Each row was made from one small tree. Brackets hold a mark, then the marks that hang from it, in alphabetical order. Every link used is in the known rows. Write each row's tree.
(in the rows, 128 means zero)
Known rows:
(A G (M H (L N))): [159 116  98 162 181 127 169  73  99 144 169 139  96 173 110 114 113 128
  88 170]
(M H (L (N (A G)))): [156 147 105 148 192 153 171 101  85 143 175 179 108 188 118 116 143 111
  79 161]
(L (M H) (N A)): [134 154 134 107 172 134 156  93 133 122 128 181  97  91 135  93 153 140
 124 135]
(A M): [161 113 106  98 102 110 109 139 186 114 146 102 129  96 124 134 114 144
 130 124]
(L (M H) (N (A G))): [146 140 124 120 143 163 175  97  90 121 134 179  74 119 122 106 156 127
  95 140]
(H (M L)): [168 106 138 129 183  88  84 121 150 111 108 116 171 166 116 131  87  79
  94 153]
(L M): [161 106 171 110 124 107  95 134 144 104 107 120 143  95 120 119 126 153
 133 127]
(K (L M (N A))): [113 157 155 157 123 142 149 145 133 123 108 155 154  87 148 109 171 154
 147 126]
(G A H (L M)): [ 69 129 193 129  91  98  95 177 102 137  61 122 181  97 134 131 124 149
 177  90]
(N (A G) (L (M H))): [157 140 158 130 161 183 145 122 111  78 153  97  77 164 108 167 158 115
  83 131]
(A (G L)): [157 117 158 132  89 141 105 136  77 150 146 129 142 126 106 149 130  91
  91 121]
(A (G H (L N)) M): [ 74 128 115 145  56 129 156 131  68 177 113 138 104 120 143 127 118 103
 159 101]
(K A (L M N)): [106 131 172 144 123 133 105  78 118 127  91 121 181  66 163  66 175 161
 164 144]
(M H L): [174 113 157 144 238 103  97  88 149 129 159 127 141 151  99 125 108 136
  99 168]
(A G (M H L)): [179  94 108 151 179 131 131  92 134 125 172 119 101 177  95 161 103 127
  78 171]
(M L): [170 113 154 134 176 100  92 139 140 126 142 118 175 161 115 124 111 139
 120 150]
(G H (L M (N A))): [ 54 162 164 121  92 122 146 152  84 161  74 189 138 102 167 118 148 109
 187  89]
(K (L M (N (A (G H))))): [ 74 139 149 179  88 163 165 158  87 130  78 150 114 118 146 135 159 149
 170 106]
(A (G H) (M (L N))): [104 111 100 164 113 116 158 135  86 149 117 129 118 183 135 120 104 138
 159 128]
(H M): [161 111 127  99 137 103  84 124 166 102 110 110 138 104 116 121 102  81
 102 131]

Which tree is each row?
[110 122  68 100  52 156 144 179 153 123 129 128  86 139 137 175 119 122
 151  93]	(N (A (G H) M))
[ 89 123 101 103  80 104 109 186 180 119 107  85 148 104 132 126 106 174
 183  92]	(G (A M) H)
[124  89 110 155 112 118 123 154 121 132 118 105 124 190 122 167  90 137
 147 130]	(A (G H) (M L))
[158 138  93 117 193 123 133 116 191 123 169 151 121 159 124 161 115 124
 104 159]	(N (A (M H L)))
[178  97 103 145 117 123 126 142 123 122 154 111 138 187 110 158 103 129
  96 152]	(A G (M L))
[100 159 118 126 135 112 147  99 123 163 152 138 139  81 128  90 136 129
 113 124]	(G (A (M H)) (L N))
[131 163  73  97 150 136 165  97 176 135 172 164  82  95 139 108 140 127
 120 135]	(L (N (A (M H))))
[ 65 133 130 118  68 101 105 182 145 152 105 105 166  97 137 145 111 137
 173  83]	(G (A M) H L)
[ 91 120 124 101 116  96  83 167 163 106  72  90 157 112 125 114  96 112
 151  97]	(G A (H M))
[108 134 177 152 184 136 112  30 129 131 111 129 147  58 149  65 174 160
 145 160]	(K A (L (M H) N))
[ 88 143  59 109  54 153 178 161 119 140 127 152  78 136 154 129 135 124
 165  96]	(L (N (A (G H) M)))
[154 128 201 138 205 131 107  93 144  80 134  66 107 122 106 132 137 140
 113 141]	(N (L (M H)))
[146 111 101  97 133 108  84 103 167 125 144 107 183 147 152 113 124 133
 139 158]	(K (A (M L)))
[135 136 148 140  87 138 144 116  44 165 143 154 139 120 123 102 144  93
 101 119]	(A (G (L N)))
[145 128 100 102 147 114 116 125 194 115 157  98 126  91 108 121 116 165
 110 134]	(G (A (M H)))
[ 89 127 160 126  63 151 126 172  75 140  82 165 123 136 136 180 140  97
 147  91]	(N (A (G H (L M))))
[151 144  87 111  76 181 150 176 145  87 177  71  96 177 129 180 146 106
 101 108]	(N (A G M) L)
